In the rows, 128 means zero.
Known rows, with every step that occurs:
verak > gunen > negezom > vozu > bebo: [ 88 121 105 112 114 135 155 101 160 129 137  98 193 130 127 135 131 153
 116 140 130  92]
minuk > verak > gunen > negezom > vozu > bebo: [ 81 119 106 100 126 140 182  91 155 124 158  91 197 130 143 131 125 152
 113 147 118  98]
bebo > nunedim > negezom: [106 139 105 120 114 109 130 123 146 113 230  73 115 134 110 135 118 161
 146 100 155 128]
nisu > nunedim > verak > vozu: [115 148 105  99 106  88 154 101 148 119 104  79  85 125  80 123 111 162
 157 113 157 106]
minuk > verak > vozu > bebo > nunedim > negezom: [ 98 137 103 118 135 119 152 110 131 111 238  91 137 139 125 123 118 151
 139 113 119 147]
vozu > bebo: [114 133 107 111 123 115 128 137 143 125 206  82 155 142  87 132 110 138
 139 122 125 112]
minuk > verak > vozu: [100 146 106  88 116 109 141 104 143 114 170  93 134 131 111 124 120 152
 154 130 117 114]
verak > minuk > negezom: [107 131 107  87 113 101 159 127 153 118 135  95 109 144  77 144 112 172
 147 122 139 110]
gunen > negezom: [102 134 103 100 117 105 142 114 158 125 153  85 157 134 102 139 129 162
 145 118 150  99]
negezom > vozu > bebo > nunedim: [110 126 112 137 122 126 133 118 138 120 209 106 134 137 110 130 116 133
 121 124 122 118]
bebo > nunedim: [114 135 108 114 117 108 118 118 145 117 202  92 114 130 101 130 110 152
 143 112 149 118]
vozu > bebo > nunedim > negezom: [108 131 105 132 129 117 133 133 138 117 252  79 140 141 109 134 109 149
 136 104 141 138]
verak > vozu > bebo > nunedim: [117 134 104 126 126 111 117 118 134 118 187 113 136 136 106 121 114 141
 137 118 125 129]
gunen > negezom > vozu: [ 93 137 110 111 110 117 154 100 161 123 138  92 161 134 113 140 143 156
 135 127 137  92]
negezom > vozu > bebo: [106 134 112 122 113 126 137 125 146 124 195  92 158 140  99 133 125 131
 128 130 112 107]
minuk > negezom > vozu > bebo: [102 126 117 126 125 122 152 131 142 125 174  98 153 148  91 135 115 145
 125 134 102 119]
gunen > negezom > vozu > bebo > nunedim: [103 121 108 137 134 126 149 107 146 123 180 116 153 135 121 135 129 145
 117 122 135 111]
nisu > nunedim > negezom: [113 142 106 102 119  91 154 129 148 116 184  59 108 137  88 134 128 161
 152 106 162 110]
minuk > verak > vozu > bebo > nunedim: [109 130 105 113 138 118 141 106 130 114 210 118 135 135 119 118 108 140
 135 128 111 135]
minuk > negezom > vozu: [100 134 117 112 111 116 146 122 151 120 153  97 134 142  94 138 119 156
 135 127 118 110]
nunedim > verak > vozu > bebo: [107 146 104 112 108 112 142 107 148 126 153  85 133 132  92 123 101 148
 145 118 128 124]

Rows:
[104 132 111 135 113 127 149 101 145 122 194  92 109 129 108 128 100 142
 123 115 135 123]
negezom > vozu > bebo > nunedim > verak
[ 98 126 107 138 125 123 170  92 153 125 166 101 128 130 118 134 110 154
 118 114 146 117]
gunen > negezom > vozu > bebo > nunedim > verak
[114 129 106 125 120 115 144 113 144 123 204  81 118 132  98 128  85 148
 132 108 148 129]
vozu > bebo > nunedim > verak
[120 125 107 125 130 115 122 128 136 121 222  98 136 138 100 130 104 141
 129 116 133 122]
vozu > bebo > nunedim
[103 125 114 141 124 123 166 109 143 122 178  98 105 137 100 131  90 156
 121 117 125 136]
minuk > negezom > vozu > bebo > nunedim > verak
[ 96 141 110 128 111 128 152 128 149 121 219  72 156 144 109 136 131 141
 130 118 122 121]
nunedim > negezom > vozu > bebo
[102 125 111 110 117 120 173 128 146 122 144 109 130 149  85 142 120 152
 125 134 112 110]
verak > minuk > negezom > vozu > bebo
[100 134 112  97 106 112 167 115 154 119 121 103 108 142  87 145 124 164
 136 132 125 104]
verak > minuk > negezom > vozu
[ 82 126 104 114 107 135 175  84 169 131 119  77 173 123 125 133 108 160
 118 131 144  97]
nunedim > verak > gunen > negezom > vozu > bebo
[107 135 112 127 123 111 167 129 142 119 194  75 125 143  94 133 134 140
 131 118 135 114]
nisu > nunedim > negezom > vozu > bebo
[106 131 107 121 109 126 172  96 149 120 161 104  85 132  98 135 106 151
 122 117 145 115]
negezom > vozu > bebo > nunedim > verak > minuk
[112 142 104 112 117 110 118 126 141 123 171 100 153 138  93 125 119 139
 144 126 116 117]
verak > vozu > bebo
[ 98 142 110 129 109 123 140 112 148 112 217  80 113 134 121 137 131 153
 138 108 145 123]
bebo > nunedim > negezom > vozu
[ 85 128 103 115 102 129 166  67 167 123 111  88 133 115 139 132 114 174
 125 121 166  99]
bebo > nunedim > verak > gunen > negezom > vozu
[110 121 106 115 128 110 175 115 144 121 159 100  83 142  83 138  79 169
 131 110 145 133]
vozu > bebo > nunedim > verak > minuk > negezom
[109 147 103 115 105 105 127  89 147 117 151  91  94 122 105 123 102 161
 150 107 151 127]
bebo > nunedim > verak > vozu
[108 119 112 124 128 118 171 121 139 117 163 126 100 146  96 139 114 156
 119 128 121 121]
verak > minuk > negezom > vozu > bebo > nunedim
[109 138 106 113 108 108 135 101 151 120 183  79  94 125  97 130  92 160
 142 103 159 121]
bebo > nunedim > verak
[ 99 129 111 108 110 121 190 112 154 124 125  93 102 144  84 141 100 161
 127 124 126 117]
nunedim > verak > minuk > negezom > vozu > bebo
[106 134 112  95 112  97 205 103 155 118  75  90  55 136  72 140 113 174
 139 122 155 102]
nisu > nunedim > verak > minuk > negezom > vozu
[ 94 117  98 115 123 127 159  87 158 128 149  83 153 122 124 130  90 168
 120 116 163 113]
vozu > bebo > nunedim > verak > gunen > negezom
[ 95 127 108 124 105 137 150  87 152 124 164  83 127 120 126 126  94 151
 117 124 142 114]
negezom > vozu > bebo > nunedim > verak > gunen
[ 92 130 104  75 111 122 149 103 154 119 175  68 156 126 126 126 107 159
 141 135 132 101]
minuk > verak > gunen
